Known rows, with every way that one mark hangs from another:
poze[miro[nadu]]: [-126 142 -68 -174 -66 -249 95 -20 9 -69 -26 132 40 -259 107 -72 160 58 12 -13 27 21 -169 -255 35 -70 179 -158 -16 156 260 -82 59 -99 145 -33 39]
sede[nadu[bodo tenom[mivi[lumi]]]]: [-119 -34 -191 -141 -80 386 139 -10 414 -84 -269 180 -47 333 62 -308 -103 12 178 7 443 -118 6 -10 207 246 -114 87 139 268 288 410 255 440 33 126 62]
mivi[lumi[kozi[bodo fipas[fetaz[tenom[sede]]]]]]: [50 35 -193 42 -612 463 -111 -73 121 193 -138 253 206 145 -32 35 10 -11 195 190 154 79 -29 -52 -182 -233 -464 87 16 138 133 278 520 233 84 -139 133]
miro[nadu[bodo sede tenom]]: [-193 57 -215 -140 -258 47 153 12 213 -142 -351 216 29 199 112 -205 -17 -56 472 -239 296 199 -194 156 215 158 -60 -79 2 425 612 247 11 391 84 14 70]
fipas[kozi]: [2 -95 5 -17 -129 48 -54 149 25 117 -174 -29 -62 -28 68 174 -46 -39 -233 13 74 29 39 49 -42 -159 -238 89 40 -36 20 -30 -40 -60 -23 -10 77]
bodo[fipas[fetaz kozi] midap nadu]: [-285 26 60 53 -472 112 -207 351 485 419 -19 287 -113 19 -5 7 108 393 -305 -155 137 63 16 -7 -261 -196 -206 187 151 127 33 230 304 162 264 214 297]
mivi[lumi[kozi[bodo[fipas midap]]]]: [-85 167 -166 182 -289 186 -308 52 334 -89 36 273 123 -81 -225 -151 217 46 -231 -73 -15 -29 -220 -165 -304 -187 -122 104 -56 144 75 278 86 120 20 19 106]
bodo[fipas[fetaz[tenom]] kozi[lumi] midap nadu]: [-411 186 -325 153 -455 248 -228 285 623 391 -70 258 -17 291 -49 -144 19 498 7 -195 222 -10 -104 -146 -496 -101 -131 74 216 143 74 336 579 305 165 213 327]
nadu[bodo[fipas kozi] tenom[mivi sede]]: [-333 -102 -12 -167 -367 197 -150 160 441 -279 -173 134 29 373 156 -397 82 375 96 -22 338 -112 -40 -114 -52 144 -265 61 317 292 64 382 243 626 -86 17 171]
lumi[kozi[fipas[bodo]] mivi]: [-38 -197 238 -55 -391 147 -105 -124 -38 140 -30 176 -100 108 63 32 152 166 -205 115 3 4 48 201 148 -316 -245 45 60 -32 133 272 272 67 -97 -313 336]
midap[bodo[kozi[lumi]] sede[nadu tenom[mivi]]]: [-263 -247 -151 -547 -137 441 76 99 346 11 -378 -9 192 376 274 -459 -151 88 82 -16 353 -114 -71 2 -44 6 85 -237 204 91 280 531 353 261 -280 -129 300]
bodo[fipas kozi midap[nadu[sede tenom[mivi]]]]: [-443 57 0 -372 -396 46 -163 260 689 -328 -199 189 15 177 -48 -340 -166 354 -15 -352 236 -48 -227 -33 -157 41 9 51 33 260 235 229 275 481 -171 90 162]
fetaz[tenom[mivi sede]]: [-78 -39 84 -345 -266 268 -70 81 152 52 8 -175 62 123 89 -151 -67 292 381 64 164 -79 -40 13 133 -25 -209 -96 304 120 -175 115 261 364 -68 -108 19]
tenom[mivi[lumi[kozi[fipas]]] nadu[bodo] sede]: [-132 -385 16 -403 -523 397 -107 -53 292 -124 66 232 61 308 73 -407 -20 169 -2 230 240 -157 -120 -99 127 -51 -417 123 196 342 115 270 57 606 79 -159 119]
mivi[lumi[kozi[bodo[midap]]]]: [-52 103 -207 130 -186 186 -254 68 206 -72 -82 176 151 -73 -259 -154 116 -49 -164 -64 -46 4 -262 -130 -250 -156 -149 84 -137 97 50 230 4 47 -3 3 80]
mivi[lumi[kozi[bodo[midap[nadu[sede]]] fipas]]]: [-98 55 -180 -93 -529 225 -132 -46 306 -159 -146 301 170 30 -151 -104 -16 -156 -42 -87 76 120 -237 -3 -204 -185 -184 56 -263 189 420 266 201 224 -35 -87 75]
lumi[kozi[bodo[nadu[tenom]]] mivi]: [-310 -16 190 -25 -218 5 -136 115 39 12 -171 166 83 22 76 -92 207 312 -90 -1 48 27 -6 73 43 -176 -48 -91 36 54 49 200 300 246 64 -147 290]
poze[miro]: [-75 107 37 -51 14 -189 28 -20 14 -67 27 45 32 -176 89 24 171 84 -106 66 20 48 17 -256 2 35 70 39 6 48 29 -70 116 -99 22 53 -57]
sede[tenom]: [-22 -71 -7 29 -34 61 69 -21 79 37 -225 18 -20 101 90 -93 -40 -71 157 -34 172 75 58 25 -42 118 139 0 -1 -47 19 105 205 59 -22 -22 -4]
nadu[bodo[kozi midap] sede tenom]: [-333 51 -231 -30 -331 107 -100 212 449 -281 -512 154 -4 393 -26 -300 -51 98 203 -352 218 244 -202 72 -57 241 -201 220 -53 341 368 374 70 479 -123 167 103]
miro[nadu[bodo[fipas] tenom[mivi[lumi] sede]]]: [-227 24 -259 -217 -397 220 18 -50 439 -168 -72 306 19 165 111 -384 102 167 373 -51 424 -142 -228 -143 74 42 -122 -93 223 461 312 354 197 570 98 -31 172]
fetaz[fipas tenom[mivi nadu]]: [-186 -84 227 -368 -412 284 -23 122 386 156 52 -19 49 245 209 -46 -72 317 390 31 192 -172 91 129 237 -40 -129 61 330 272 -45 6 373 394 -34 -158 62]
fipas[fetaz kozi[bodo lumi]]: [69 -197 -318 174 -94 432 -137 137 67 405 -140 64 130 66 145 185 -1 63 -69 177 244 -45 21 17 -293 -40 -589 -59 -93 -59 271 252 124 38 190 83 70]
miro[nadu[sede[tenom]]]: [-79 -35 -155 -212 -219 28 98 -43 90 -11 -321 162 -23 57 28 -228 -138 -55 333 -217 218 114 -172 173 137 47 182 -195 37 202 461 105 68 152 104 -94 85]
fipas[bodo[kozi midap[nadu[tenom]]] fetaz]: [-258 32 38 -229 -256 299 -17 235 489 189 -364 106 115 201 70 -191 -123 190 137 -179 207 120 -154 57 -244 80 -240 212 -279 185 230 467 418 246 71 212 305]
fipas[kozi[bodo lumi[mivi]]]: [1 -218 -235 57 -90 270 -152 3 -43 133 -104 21 -11 9 171 189 113 141 -152 145 202 -144 -1 50 -175 -163 -445 -135 -19 -145 150 231 47 59 32 -80 154]
kozi[bodo[midap nadu[sede[tenom]]] fipas[fetaz]]: [-215 -168 -109 42 -630 266 -66 108 332 161 -250 318 50 201 64 -85 85 124 221 -158 171 178 49 143 -245 69 -209 -46 -84 72 495 525 510 347 283 15 89]
fipas[bodo[kozi]]: [-84 -23 58 -64 -93 120 -98 104 129 9 -162 1 5 59 24 -110 2 90 -157 -44 -13 -39 -21 55 -119 -22 -132 124 24 76 122 335 56 36 27 -10 210]
fetaz[fipas[bodo[nadu] kozi[lumi]]]: [-71 -5 -8 -32 -439 288 -81 167 333 486 -63 66 -68 145 269 186 55 75 -117 107 300 -62 120 94 -56 -99 -258 137 216 166 244 262 169 161 241 -39 220]
kozi[lumi[mivi]]: [-5 -112 -248 51 40 131 -18 -214 -52 132 101 50 -102 100 56 9 12 204 42 124 199 -155 -28 11 -6 -25 -74 -136 38 -99 16 85 90 58 -40 -74 116]
midap[bodo[fipas[kozi]] sede]: [-167 -30 186 -310 -391 151 -13 137 224 12 -43 65 144 -60 270 23 224 13 -105 -54 67 144 21 26 -84 -381 -163 30 137 135 71 257 169 67 -285 -112 289]
poze[miro[nadu[sede tenom[mivi]]]]: [-248 93 -96 -366 -162 -147 63 44 265 -192 -198 137 42 -116 59 -184 -27 163 236 -95 304 -33 -158 -165 261 98 95 -178 115 344 477 6 114 188 50 -29 -11]
fetaz[tenom[nadu[bodo] sede]]: [-144 -103 140 -372 -409 333 64 28 159 -1 -116 -51 36 291 277 -201 33 186 554 33 174 167 -43 14 100 79 -304 137 157 280 -7 191 233 562 124 -1 61]
kozi[bodo]: [-31 -30 -23 61 -20 88 -92 38 -26 -113 -6 4 146 -60 54 -3 188 5 53 19 -46 -20 -15 6 -139 16 -135 -117 -97 -32 127 197 7 76 101 -20 -44]
kozi[bodo[midap[sede]] fipas lumi]: [-84 -174 -357 -40 -436 316 -100 -49 227 -121 97 112 171 158 97 55 136 -122 198 37 42 -7 -166 -158 -388 -4 -282 -163 -169 -131 467 332 200 190 -146 -196 -38]
tenom[mivi nadu[bodo] sede]: [-159 -411 199 -530 -198 290 -55 87 202 -130 115 -23 38 242 223 -454 20 343 168 128 186 -153 -57 -8 208 184 -299 -19 208 277 12 247 -113 627 163 -33 39]

Rows:
[51 -245 -174 62 -290 318 21 -319 54 171 90 134 -187 212 175 161 87 79 82 216 254 -157 84 87 -26 -105 -304 -51 22 -110 317 398 289 119 10 -201 188]  kozi[fipas[bodo] lumi[mivi]]
[-73 -18 81 -347 -433 590 -16 123 190 412 -341 28 33 331 121 -220 -190 343 277 28 241 75 -1 168 -10 46 -418 164 171 170 136 519 581 309 239 94 368]  fipas[bodo[kozi] fetaz[tenom[sede[nadu]]]]
[-80 -204 141 -9 -354 -4 -96 -124 -124 60 -14 204 -79 110 1 63 81 147 -239 91 -24 -21 33 112 128 -334 -142 -26 48 -90 20 34 236 30 -171 -337 267]  lumi[kozi[fipas] mivi]
[-333 -105 -19 -438 -252 85 -108 251 473 -169 -363 35 43 195 -18 -439 -257 216 -16 -334 169 3 -269 68 -128 96 107 -54 -82 143 195 260 196 340 -169 22 149]  bodo[kozi midap[nadu[sede[tenom[mivi]]]]]
[-344 13 -152 -278 -223 97 24 183 233 44 -135 31 239 118 232 -222 72 107 -63 -83 63 58 -96 -117 -258 -228 89 -141 111 165 158 339 197 111 -152 -78 343]  midap[bodo[kozi[lumi] nadu] sede]
[-414 -3 29 -329 -309 102 -100 351 489 -138 -60 62 209 20 95 -263 134 212 193 -150 56 -14 -149 -97 -141 99 -6 -124 15 130 183 358 261 419 -54 -71 65]  kozi[bodo[midap[sede] nadu[tenom[mivi]]]]
[-153 85 -194 -244 -247 -15 110 1 164 -128 -318 166 17 59 0 -103 -189 -58 399 -222 256 97 -187 112 187 49 53 -120 -4 291 532 45 41 247 79 -29 49]  miro[nadu[sede tenom]]
[-139 -66 -466 162 -466 345 -133 72 358 236 -231 149 19 405 -52 44 -151 134 143 -73 174 0 -104 -91 -423 -92 -376 32 -52 -24 206 284 492 134 -96 23 159]  bodo[kozi[fipas[fetaz[tenom]] lumi] midap]
[-116 -78 209 8 -427 71 -81 121 147 176 -60 127 19 111 42 12 108 -17 -229 50 -7 89 72 61 10 -245 -141 68 100 109 248 239 196 117 119 -186 182]  lumi[kozi[fipas[bodo[nadu]]]]
[-225 -36 -152 162 -189 156 -164 -83 161 69 234 246 -47 -5 168 -28 346 415 -53 84 172 -216 45 -40 -257 -102 -79 -221 144 -53 167 351 278 282 252 -41 212]  kozi[bodo[fipas nadu] lumi[mivi]]
[-291 -74 174 -246 -266 125 -224 294 195 -51 -126 27 233 63 59 -263 100 247 -14 76 119 -47 -78 -80 -17 -59 -149 -159 154 164 69 198 118 434 147 -110 97]  lumi[kozi[bodo[nadu[tenom[mivi sede]]]]]
[-348 139 65 -17 -269 110 -87 159 533 -16 -99 221 113 18 18 -197 218 191 -69 -76 307 -51 17 -113 -31 -354 56 -12 289 398 27 403 319 296 11 51 263]  midap[bodo[fipas nadu[tenom[mivi[lumi[kozi]]]]]]
[-155 14 156 -513 -225 50 284 19 191 13 -129 9 160 81 319 -211 -147 -131 278 -35 164 223 -87 20 -12 127 308 -52 -159 4 148 4 414 191 -248 -196 96]  midap[nadu sede[tenom]]
[-181 70 103 -153 -283 90 100 -5 313 -123 20 170 32 144 201 -220 77 72 147 -170 208 201 -41 144 70 119 -45 52 -31 323 386 213 123 422 23 82 66]  midap[nadu[bodo[fipas] sede]]
[-363 99 -24 -44 -640 152 -163 355 644 278 -281 354 -118 131 -35 -15 -80 340 -12 -261 374 197 36 88 -115 -38 -289 261 172 293 285 261 380 389 221 263 237]  bodo[fipas[fetaz kozi] midap nadu[sede tenom]]
[-130 29 -82 0 -195 146 107 33 249 -181 -336 127 1 294 117 -127 -10 -60 397 -158 295 267 14 157 207 285 -185 136 18 330 431 253 85 447 -38 117 -24]  nadu[bodo sede tenom]
[-280 -239 6 -154 -197 319 -26 107 444 -48 -311 196 -101 456 174 -524 -18 265 -95 -90 365 -150 36 74 10 239 31 -12 344 142 230 513 374 447 4 27 214]  sede[nadu[bodo[fipas kozi]] tenom[mivi]]
[38 -247 -276 105 -257 152 39 -321 -40 82 101 166 -156 215 104 188 14 72 53 172 224 -173 79 8 -64 -124 -188 -139 31 -179 209 130 262 78 -108 -211 128]  kozi[fipas lumi[mivi]]
[-268 154 -49 -226 -371 -119 100 -38 248 -210 -112 249 58 -15 286 -194 313 162 299 -24 300 128 -149 -345 28 68 2 -32 109 361 358 137 244 351 176 35 95]  poze[miro[nadu[bodo[fipas] tenom[sede]]]]
[-151 -153 -167 46 -435 112 -31 22 150 -184 -309 227 -24 361 68 -146 -10 13 -30 -145 62 152 15 160 -21 41 -289 101 54 234 447 319 83 298 -77 -58 99]  nadu[bodo[kozi[fipas]] sede]
[-243 -342 170 -499 -210 243 130 91 322 -45 -51 37 83 270 327 -448 -36 113 255 20 220 11 -24 41 149 247 12 -5 154 163 161 250 215 474 -200 -183 70]  midap[sede[tenom[mivi nadu[bodo]]]]
[39 -267 -252 142 -112 425 -138 15 -23 433 -107 122 25 75 188 185 57 277 -101 165 262 -109 44 127 -187 -124 -607 -95 -66 -115 194 290 220 53 136 10 223]  fipas[fetaz kozi[bodo lumi[mivi]]]
[27 81 -63 -12 -484 500 -78 105 353 483 -186 -80 -18 218 297 305 20 18 272 78 334 29 97 172 -13 -135 -424 164 255 154 204 265 392 178 -19 -108 157]  fetaz[fipas[bodo kozi[lumi]] tenom]
[-154 -47 60 -105 -568 147 83 7 321 20 -220 193 -77 186 132 97 -40 -59 221 -49 270 136 170 148 91 28 -158 121 83 192 501 379 340 329 161 -58 83]  kozi[fipas[bodo[nadu[sede tenom]]]]
[-122 -164 -47 -44 -213 288 -64 96 177 431 -78 41 -195 34 235 119 97 239 -235 123 310 -95 75 130 -34 -184 -329 21 162 10 177 369 164 126 208 -21 348]  fipas[bodo[nadu] kozi[lumi[mivi]]]
[-158 86 148 -215 -432 315 129 24 309 192 24 104 121 237 348 -180 121 243 440 -14 279 246 -21 52 -34 37 -235 75 16 290 103 275 530 515 86 84 174]  midap[nadu[bodo[fipas[fetaz[tenom[sede]]]]]]
[-77 -35 -314 -244 -230 159 64 -75 269 -19 -242 214 -49 11 -71 -331 -201 2 281 -153 327 -106 -229 118 180 36 128 -188 121 299 431 232 101 217 60 -104 85]  miro[nadu[sede[tenom[mivi[lumi]]]]]
[-150 -84 26 -10 -238 64 -125 290 99 118 -196 21 69 -90 151 110 153 58 -255 -26 7 27 66 36 -215 -179 -246 -30 34 8 137 188 29 82 223 11 110]  fipas[kozi[bodo[nadu]]]
[-146 -224 -234 17 -224 173 -32 -159 33 -68 -212 98 29 218 181 30 130 117 -63 19 122 -91 17 4 -209 -381 -186 -173 10 -17 146 409 260 38 -170 -127 325]  midap[bodo[kozi[fipas lumi[mivi]]]]
[-398 -40 -285 -255 -591 20 94 137 412 -244 -411 273 98 326 150 -259 38 -71 292 -282 99 174 -326 -99 -167 -31 -61 -36 -101 283 561 319 271 364 -215 -188 264]  miro[nadu[bodo[kozi[fipas] midap[sede]] tenom]]
[44 -240 -246 86 -117 332 -59 -12 7 553 -105 122 -91 117 118 177 -105 255 -139 172 325 -83 54 113 -51 -138 -481 1 40 -99 78 113 215 -2 58 40 254]  fipas[fetaz kozi[lumi[mivi]]]
[79 -238 -391 282 -261 406 -47 -139 51 201 41 195 158 208 130 186 92 -36 178 211 206 -84 81 -37 -312 29 -460 -174 -145 -110 460 338 300 94 177 -36 -21]  kozi[bodo fipas[fetaz] lumi]
[91 -5 -132 159 -397 348 -43 -109 193 306 -70 296 26 112 -101 20 -26 -101 -129 160 161 18 3 17 -54 -196 -322 235 -33 152 235 338 328 19 72 -69 210]  mivi[lumi[kozi[fipas[bodo fetaz]]]]
[-160 158 -140 -62 -372 161 -124 83 205 -51 -200 201 198 -7 -71 -167 40 4 27 74 185 42 -101 -192 -160 -91 -114 74 24 229 77 209 234 329 188 -10 119]  mivi[lumi[kozi[bodo[nadu[tenom[sede]]]]]]
[-67 -10 16 245 -180 200 -26 11 218 191 108 255 -12 189 141 -132 251 216 55 -18 146 84 60 64 -28 93 -239 133 110 198 145 314 208 249 109 151 123]  nadu[bodo[fipas[fetaz]]]
[-152 26 35 -482 -232 178 205 27 188 -33 -216 76 52 196 134 -161 -250 -59 245 4 203 109 2 -22 158 190 93 59 71 57 269 49 320 240 -170 -81 96]  midap[sede[nadu[tenom]]]
[-183 24 -196 63 -428 218 -90 188 313 228 -237 120 107 165 296 249 57 25 74 76 346 -50 127 -6 -198 -36 -251 -10 107 119 300 143 268 274 174 -25 89]  fetaz[fipas[kozi[bodo[nadu[tenom]] lumi]]]
[-70 -263 -17 -558 -236 319 -63 -76 249 -133 133 105 14 78 -11 -368 -188 247 92 196 256 -312 -96 -149 109 66 -197 44 178 228 -95 106 -2 452 156 -24 50]  tenom[mivi[lumi] nadu sede]
[-301 -2 -141 -242 -590 134 -61 168 427 -106 -293 221 -32 178 175 -216 147 122 259 -209 315 115 -299 -72 -101 -68 -265 48 64 324 349 296 106 510 105 41 231]  miro[nadu[bodo[fipas[kozi] midap] tenom[sede]]]
[-202 9 51 -404 -628 327 -89 239 395 62 -343 133 129 195 203 42 -47 13 106 -59 187 76 -14 73 -41 -9 -247 154 33 79 326 206 337 298 -84 -118 175]  fetaz[fipas[kozi[bodo[midap[sede[nadu[tenom]]]]]]]
[-339 -35 -53 -408 -233 -33 91 113 391 -98 -108 143 91 -23 253 -459 264 169 181 -134 172 82 -322 -240 61 135 167 -168 57 282 357 278 211 242 -125 -129 101]  poze[miro[nadu[bodo[midap[sede[tenom[mivi]]]]]]]
[-174 194 -191 37 -320 135 -103 90 287 -65 -263 281 133 -4 -137 -126 -15 -42 7 -63 205 101 -92 -37 -77 -40 -80 88 1 298 292 226 186 291 143 28 88]  mivi[lumi[kozi[bodo[nadu[sede tenom]]]]]
[28 18 59 -198 -362 647 -131 96 319 493 -49 25 124 130 0 -231 -66 321 271 167 303 -25 -69 104 132 -86 -499 137 239 320 -13 483 457 331 78 -26 243]  fipas[bodo fetaz[tenom[mivi[lumi[kozi]] sede]]]
